Each row was made from one walk, in order. Every step used is in the known rows, and no mark comes twice. Write each row's walk.
(in the rows, 128 means zero)
Known rows
y c b r m: [105  94 118 100 163 134 108 152 186 111 100 130  98 128 111  95 137 152
 175 146 123  91 174 187 128 140  76 168 119  99  83 135  96 143 130 123
  81 138 118 157 164 128 151 139 141 111  94 115 180 137 148 105 172]
n u l: [113 110 101 148 126  96 125 140 129 131 132 139 184  89 132 138 105 156
 160 132 142 156 163  86 141 151 154 146 145 116 161 139 146 146 116 135
 112 129 114 105 137 156 103  79 122  84 132  85 167  99 103 109 108]
y c: [128  90 125 107 144 124  99  98 124 128 109  89  88  75 108 125 112 135
 151 140 126 129 158 146 143 161 132 134 146 119 111 126 120 139 140 117
 104 127 119 108 142 136 148 120 114 115 140 135 179  72 126 130 135]
y c b r j: [ 71  89 133  76 156 144  90 157 191 133 127 121 111 135 121 113 145 139
 157 127 125 110 134 208 155 158 113 160 160  98 100 126 131 128 130 162
  97 103 135 136 198  80 136 144 144  71 137 129 164 155 127 160 146]
h e u: [131 125 133 168 142 120 147  97  84 120  93 108 121 101 140 112  87 122
 125 142 128 100 108 104 103 134 175 110 124 100 121 102  98 136 140 109
 129 158 155 138  95 156 133 105 100  80 137  83  98 147 129 138 109]
b r m u e h: [130 152 164 149 133 133 119 181 174 163 120 128  93 133 121 135 130  98
 125 136 118 118 133 166 116 120  91 167 103 184 150 153 109 128 119  89
 147 142 117 152  96 148 133 124 116 175  94 132  65 188 163 143 118]
n u: [131 118 126 141 134 113 136 127 124 120 123 131 164  62 125 153 112 141
 150 136 132 147 140 109 117 156 149 122 115 116 143 131 101 130 127 151
 112 129 127 118 133 160 121 101 134 106 166  86 159 106 137 113 112]
c b r m: [126 124 106 130 145 145 138 164 174 106 113 146 141 135 121 104 140 143
 155 127 129 107 140 152 125 141  98 155 101 112  93 136 105 144 116 154
 102 145 135 179 151 130 138 141 156 121 101  97 162 167 156 112 164]
h e: [136 126 133 165 114 129 151  93  90 132 106  91 154  77 147 131 111 123
 141 129 135 111 107  92 145 141 166 124 126 124 116 114 117 161 130 145
 128 142 151 147 108 158 123 117 146  94 153 100 119 134 120 127 121]
m r: [126 116 130 127 110 115 121 114 110 133 124 133 148  66 131 121 126 116
 124 134 125 142 130 111 103 156 165 109 143 139 139 121 161 136 139 125
 137 125 120 124 127 158 139 134 105 151 126 141 133 102  85  84 114]
v b c: [149 125 106 142 142 170 156  89 112 126 169 143 114 121 163 152  91 136
 130 120 146 133  90 155 150 166 137 115 104 131 132 132  93 142 126 140
 123 138 129 137 141 120 116 134 150  99 141 146 135 101 139 121  88]
y c b: [121  74 113  94 149 131 103 121 143 111 119  77 124 109 127 130 122 148
 164 142 121 116 145 142 140 173 127 135 132 103 108 128 121 135 128 121
  88 117 120 125 186 125 141 142 134  96 130 130 176  83 130 116 172]
z j r b c y: [150 110  86 113  97 120 105  78  88  67 136 252 109  58 137 152 129 138
 123  94 145 115 105 159 171  65 109 116 106 106 137 111 172 130 112 106
 108 111 142 113 139 129  95 110 187 127 142 129 138 120  78 164 185]
v f: [119 109 125 147 108 124 133  78  89 104 113 103  75  83 138 136 106 146
 148 122  99 144 101  82 138 137 135 108 108 156 145 123 123 144 120 135
 112 129 130 127 126 141 121 140 133  87 140 114 150 112 133 132 124]
q b c y: [179 125  71 126 127 125 150 100 117 113 164 144 157 157 140 184 113 134
 148 126 149 112  71 121 162 126 129  99 131 136 158 127 117 126 135 156
 119 130 120 108 104 125  58 109 162 137 132 134  87  64 107 148 155]
r m u e: [173 137 131 139 101 141 125 154 136 162 133  96 106 174 123 125 128  93
 121 128 121 137 153  69 106 101 108 117 121 157 117 163  95 104 112  94
 129 140 111 144  86 149 137 139  88 213 109 142  82 125 145 128 132]
e h: [127 113 142 152 136 143 126 118 104 118 117  91 137  59 122 145 110 116
 147 141 131 138 110 149 150 161 160 146 104 155 163 124 159 143 124 136
 139 122 139 130 145 157 140 112 133 103 136 123 139 117 128 145 131]
n u e q b: [150 167 141 137 147  73 109 130 130 159 169  87 140 165 180 201 145 124
 155 158 118 124 149 101 124 128 124 113 110 119 143 148  82 113 139 148
 118 161  82 128 120 118  95 116 114 117 169 127 160  69 110 106 125]
q b: [161 135 117 126 129 119 133 106 100 106 143  74 139 152 137 157 125 129
 132 130 123 131 109  92 137 145 124  97 141 129 124 125 120 118 151 158
 122 130 121 120 125 117  86 115 131  95 135 141 143  93 130 117 137]
z j r b: [131 116 151 117 102 124  91  78  69  73 110 166  89  53 129 121 149 130
 113  94 124 136 134 115 143  84 104 115 111 105 101 105 176 128 127 117
 114 109 143 123 157 120 131 115 155 101 140 140 194 145  95 128 169]
w j r: [115 149 152 149 108 123 116  81  72  85  87 139 154  71  97 116 128 152
 134 111 142 139 144 100 138 115 155 140 132 120 115  92 164 137 151 119
 122 110 141 114 124 134 125 142 122 127 173 113 162 128 119 141 108]
q b r m u e h: [134 168 159 137 145 118 126 177 173 155 142 101  97 188 136 149 144  98
 125 141 109 109 121 162 113 113  72 140 120 184 157 147  99 117 147 109
 149 149 108 143  80 124  90 120 120 159  79 146  63 190 153 125 129]
z j: [146 116 120 151 130 128 114 102  81 103 133 139 110  54 125 145 126 122
 140  92 117 121 131 105 135 136 153 129 117 127 109 121 131 142 144 130
 120 110 147 127 172 127 123 123 130 113 131 141 160 101 109 130 123]
u n: [145  93 105 131 119 121 132 107 108 109 144  90 152  90 133 127  99 112
 165 138 149 141 120 106 161 145 172 144 130 122 115 127 160 130 133 140
 138 118 145 114 165 128 146 115 153 106 143 132 150  83 147 139 123]
h e u m r b c: [ 95 112 128 151 107 100 123 112 111 170 128 182 114 155 182 128  81 117
  97 158 119 100  78 122  74 111 152  78 118 114 141  99 138 112 100  98
 135 140 124 130  91 165 107 116 111  81  93 133  79 164  95  78 129]
m u e h: [141 124 162 139 117 140 119 149 130 161 137  75 119 110 133 164 114  97
 111 140 131 140 105 124 123 142 135 134 113 187 171 139 151 113 114  74
 155 121 112 123 115 156 131 120 108 151 121 142  69 134 129 160 122]
q b r j w: [103 162 147 111 154 155 135 136 143 132 148  91 150 190 136 145 170 122
  93 106 120 124  91 161 161 139 106 158 155  86 118 112 119 135 145 198
 136 124 125 113 134  55 105 128 166 117 176 145 149 137 128 159 105]
u m r: [116 116 133 166 107 110 123 146 125 176 140 120 146 118 135 135 112 141
 114 135 100 161 139 110 102 152 160 106 142 144 142 124 155 127 117 113
 131 118 109 113 139 150 126 132 118 144 113 149 146 111  91  81 113]
f v b c y: [153 136  75 171 146 155 182  88  99 106 154 208 102 132 167 170 113 153
 117 109 109 126  70 161 169 149 137  97 108 143 186 152 108 155 106 124
 107 122 136 110 145 152  99 161 171 112 103 144  94  50 150 151 129]
e q: [144 132 129 124 138 137 122  89  93 132 119  99 117 112 125 141 136 127
 141 146 148 134 149 109 136 135 166 137 109 124 125 142 120 140 134 153
 135 145 131 144 147 121 154 140 122 120 165 141 160  67 121 122 128]
e u m r j: [ 86 126 148 130 139 114 113 165 134 180 157 139 127 161 115 112 112 119
 106 133  91 154 124 132  87 128 175  91 157 120 140 117 168  95 128 111
 146 113 108  98 127 124 132 139  55 141 116 138 124 145  91 149 110]
j r m u: [161 151 153 101 119 152 140 130 124 101  86 137 122 136  84  93 147 147
  94 126 155 153 181 102 104  82  92 109 140 127 119 138 126 129 129  99
 136 140 126 138  70 127 143 129 112 206 122 119 128 167 140 106 148]
v b r j: [ 91 144 158 140 143 154 145 119 141 144 160 145 117 111 142 120 124 130
 125  94 107 143 112 219 168 150 126 138 142 143 120 126 108 139 140 181
 129 123 134 131 156  86 133 154 146  75 158 119 150 177 153 182  65]
y c b r m u: [119 101 124  61 152 142 119 173 193 123  93 125  98 162 102  89 149 146
 132 135 128  93 180 164 103 138  66 145 136 122 106 137  79 127 120 103
 105 127 128 151 137 123 154 155 127 149  83 119 135 158 167  92 156]
e q b: [147 159 127 116 146 112 126 102  92 126 135  70 125 172 147 160 150 128
 133 143 136 122 131  94 136 136 144 116 131 127 119 137 113 137 154 169
 132 149 117 135 137 100 118 136 124 108 156 155 153  61 110 115 138]
y c b r: [ 95  84 124 102 153 129 103 138 172 112 102 121 110 105 122 114 129 158
 152 140 122  94 141 193 133 175 101 159 127 113 111 119 113 145 133 122
  86 127 131 142 192 122 144 142 169  74 120 117 173 132 139 103 147]
q b r j: [105 153 143 110 144 135 125 136 148 133 150 120 123 165 133 147 150 126
 127 112 124 122  94 167 154 129 109 119 166 130 105 119 135 120 157 208
 135 118 137 125 140  59  85 126 144  81 154 142 137 158 128 164 107]
f v b r m u e: [136 170 149 178 140 149 164 162 149 149 136 169  63 192 164 129 146 128
  85 102  77 135 140 160 115 119  71 112 115 174 147 173  67 140 116  92
 113 146 113 156 105 135 132 194 119 145  59 156  79 161 193  98  98]
e q b c y: [177 148  70 103 139 124 141  90 107 130 165 147 129 174 150 186 131 135
 154 142 159  98  88 130 159 114 133 113 116 129 163 141 114 136 139 151
 130 150 114 122 116 107  73 120 150 132 147 154 108  29 101 144 156]
c b r m u n: [138  94  99  93 128 127 146 185 185 106 134 135 161 162 113  94 140 121
 143 129 164 111 147 133 116 127 103 149 120 140 106 145 110 117 115 123
 141 117 156 158 153 123 156 144 160 137  85 115 101 164 176 111 150]
z j r m u n: [156 121 133 110 122 119 121 115 103  81 129 150 101  98  89  83 149 116
 121 102 147 132 183 105 135  66 113 129 125 113 104 134 152 125 144  67
 155 111 159 118 129 118 154 115 134 179 112 140 142 137 134 125 154]

Write each row's walk
[167 103 110 115 117 132 149 137 131 127 140 106 143 144 104 102 116  97
 141 139 153 140 159  80 130 110 130 131 139 145 112 147 125 112 117 117
 157 115 145 117 114 121 159 130 123 171 105 133 100  96 167 128 126] => r m u n
[103 136 156 112 127 145 122 123 133 157 151 104 171 120 130 128 163  98
  92 117 132 146 116 130 127 143 162 151 144  81 132 117 177 133 130 144
 154 111 121 103 138  97 150 142 105 175 172 155 142 100  72 143 110] => m r j w
[129 136 138 113 134 172 125 118 120 136 139  73 147 132 120 139 152 111
  98 112 138 144 106 118 161 135 148 163 137  75 114 126 147 135 116 177
 141 115 134 111 144  83 145 125 128 152 194 139 146  93 109 190 118] => r j w
[132 135 122 111 118 147 148 146 153 130  98 160 109 133  96 104 137 130
 117 125 140 121 155 133 102 108  98 134 128 160 122 138  84 133 132 127
 132 142 140 155  96 129 135 130 119 175  99 116 100 172 166 106 112] => b r m u
[106 134 153 191 126  83 139 130 108 181 111 125 139 125 149 117  92 137
 116 144  96 114 119 110  71 132 189  82 138 121 146 106 131 131 130  78
 138 147 123 114  82 178 126 120  85 114  98 111  90 161  98  89 101] => h e u m r
[ 74 139 164 165 134  96 130 141 126 197 138 131 140 152 141 102 113 114
 108 135  96 124 117 126  93 118 197  92 167 102 132 106 159 111 130 114
 147 129 130 108  98 141 125 126  70 112 116 120  87 189  76 148  94] => h e u m r j
[ 91 124 143 143 115 130 114 146 144 195 166 127 160 132 119 125 135 121
 115 125 106 167 128 129 126 132 161 106 167 140 136 124 191 109 108 150
 142 104 111 109 152 113 121 138 101 143 131 160 142 128  75 147 116] => u m r j
[158 124 132  94 113 138 132 130 126  91 115 118 133 137  90  78 133 121
 131 136 161 154 178  97 130  76 110 121 133 124 112 141 156 123 127  82
 153 133 146 124  94 131 165 113 128 181 127 128 123 136 151 120 150] => j r m u n
[124 135 153 176 141  97 106 153 150 151 149 110 149  63 152 179 107 120
 168 150 116 138 125 147 136 156 142 155  82 156 184 141 135 132 119 120
 126 145 103 117 130 177 116  92 130 110 159  99 134 121 122 147 112] => n u e h
[126  86  71  97  79 101 125 101 115 124 154 227 153  91 160 150 112 104
 137 135 145 123  79 134 133 111 129 114 127 137 170 115 165 122 106 126
 128 106 125 111 128 161 115 129 153 141 111 144  85  78  70 133 165] => m r b c y
[ 91 133 139 112 151 174 130 162 179 116 136 110 173 160 129 132 168 134
 100 102 134 120  95 174 148 159 119 180 121  70 102 119 139 138 107 184
 119 117 136 144 188  83 147 146 172 119 171 117 156 153 134 173 134] => c b r j w
[138 159 154 115  99 139 133 106  92  94  68 150 145 139  70  95 154 138
 111 112 149 140 172  81 104  82 120 124 136 131 119 108 131 115 143 105
 136 112 132 123  72 132 151 156  73 209 133 117 120 156 132 132 108] => w j r m u
[158 149 137 133 133 151 123 104 120  87  90 116 118 103  97  91 133 145
 133 135 136 159 175 117 136  95 100 131 116 103 104 133 146 150 131 120
 118 152 127 142 104 131 139 115 127 172 145 119 176 147 124 116 157] => j r m
[149 146 136 133 110 130 128 167 172 163 120 131  93 164 124 120 128 109
 122 122 119 113 147 116 107 105  78 138 127 158 116 161  78 121 121 102
 133 149 112 156  85 131 131 129 116 196  98 135  76 174 152 115 115] => b r m u e
[135 129 142 175 134 130  99 128 127 150 145  64 123  91 149 161 102 101
 156 138 111 137 107 146 151 150 149 153  94 162 152 140 162 130 119 108
 136 137 112 128 149 155 127 111 119 129 133 139 130 112 123 163 128] => u e h
[159 167 136 125 123 116 127 164 163 153 136 110  94 229 135 133 148 106
 113 123 111 107 128 108 107 103  55 116 136 163 114 156  71 108 145 122
 127 151  95 144  74 110  87 125 117 175  88 144  85 174 155 105 121] => q b r m u e
[144 111  89  95  89 132 117  81 107  88 126 209 129  93 131 143 113 133
 124 130 161 132  99 150 170  77  92 115 115 125 147 114 164 129  99 117
 109 128 130 121 111 148 109 108 188 135 155 118 126 114  98 160 185] => j r b c y
[149  87 116  99 107 126 147 123 109 123 141  92 150 117 115 127 113 108
 123 132 162 142 127  85 130 134 152 113 139 165 140 133 137 109 118 114
 157 103 157 108 133 121 151 120 142 129 141 133  99  88 159 127 117] => m u n
[117 107 115 129 137 139 128 153 158 100 112 135 144 111 144 136 134 151
 134 114 139 109 106 158 128 166 116 141 108 127 110 124 112 139 115 154
 107 134 139 168 187 124 133 142 172  81 129 107 165 153 145 113 148] => c b r
[127 132 131 107  98 115 128 114 103  87 107 145 156 137  80  77 139 126
 143 126 163 141 176  74 122  77 128 140 141 134 108 108 155 108 138  96
 150  94 155 106 101 131 155 138 101 179 138 122 110 136 150 143 109] => w j r m u n
[118 164 146 143 150 166 189 147 135 119 112 192  67 162 140 111 148 149
  72 104  85 132 143 162 109 127  91 110 121 162 145 161  66 142 125 121
 119 130 141 145 109 132 144 192 123 123  60 142  88 161 200  94  97] => f v b r m u
[133 139 118 145 136 141 132 132 153 118 102 156  96  99 112 111 127 133
 148 127 130 118 149 147 130 122  99 155 122 125  99 137  98 152 134 153
 121 144 137 157 113 127 139 127 137 139 112 112 154 153 152 119 119] => b r m
[ 88 106 139 141  95  70 114 152 137 168 147 171 175 103 151 143 119 134
 122 142  94 162 145 116  82 128 127  98 111 135 156 118 144 103  92 141
 111 106  97 106 123 171 133 115 125 115 120 117 161 111  93  71 135] => n u m r b
[138  94 102 133 147 109 121 113 101 105 145  89 119 111 122 113  79 106
 165 143 137 132 121 108 124 138 183 129 123 119 115 125 140 107 144 103
 145 133 151  99 143 135 160 105 114  89 132 114 121  96 151 148 130] => e u n
[144 136 108  93 128 102 145 147 154 114 146 114 119 200 120 111 134 113
 130 131 144 111 138 124 114 104  84 124 146 149 111 138 101 110 155 141
 154 120 149 125 103  95 122 120 155 140  90 135 102 140 174 103 119] => q b r m u n
[152 185 139  86 142 124 147 139 133 144 118 137 102 226 113 132 175 129
 109 137 144 103 162 130  99 101  87 115 132 154 116 145  64 127 156 165
 146 155 125 158  81  85 130 146 111 152 107 151 106 135 145  93 130] => e q b r m u
[ 96 149 145 123 143 166 127 143 156 134 128 114 147 132 120 126 155 127
  99 102 136 130 102 171 162 140 125 185 133  91 118 116 130 146 120 181
 140 121 138 123 150  74 146 128 163 140 189 131 151 144 125 179  97] => b r j w
[ 86 117 118 110 138 160 128 162 180 121 139 131 161 135 138 131 154 135
 132 117 135 122  99 182 148 151 132 148 133 115 102 121 145 120 120 186
 111 113 140 159 197  85 127 140 159  74 142 112 152 178 136 171 143] => c b r j
[126 110 108 148 144 122 116 130 103 122 117 113 116 137 117 102  89 141
 140 131 133 135 139 103 122 145 172 132 157 112 143 127 150 130 142  90
 124 139 116 106 129 147 119 112  79  76 102 106 143 111 104 122 122] => e u l
[ 77 153 167 164 149 127 132 148 134 199 130 102 161 187 143 113 134 123
  73 131  98 131 116 126  93 127 179 123 144  61 139  97 148 129 111 111
 153 134 123  95  95 134 132 121  84 137 147 126  96 168  74 145  92] => h e u m r j w
[112 123 139 162 135  96 118 149 118 162 132 131 124 146 125 118  97 143
 110 140  94 141 139 113  61 148 167  83 132 120 142 123 140 110 133  78
 135 134 103 101 117 158 139 131  81 136  90 132 123 129 101  84 116] => e u m r
[123 123  91 114  81 116 112  67  80  78 111 231 155  98 119 139 119 136
 147 115 169 123  98 129 168  73 118 130 113 124 149  88 174 116 119 125
 109 104 138 110 111 145 100 139 152 130 164 102 108 108  96 174 156] => w j r b c y
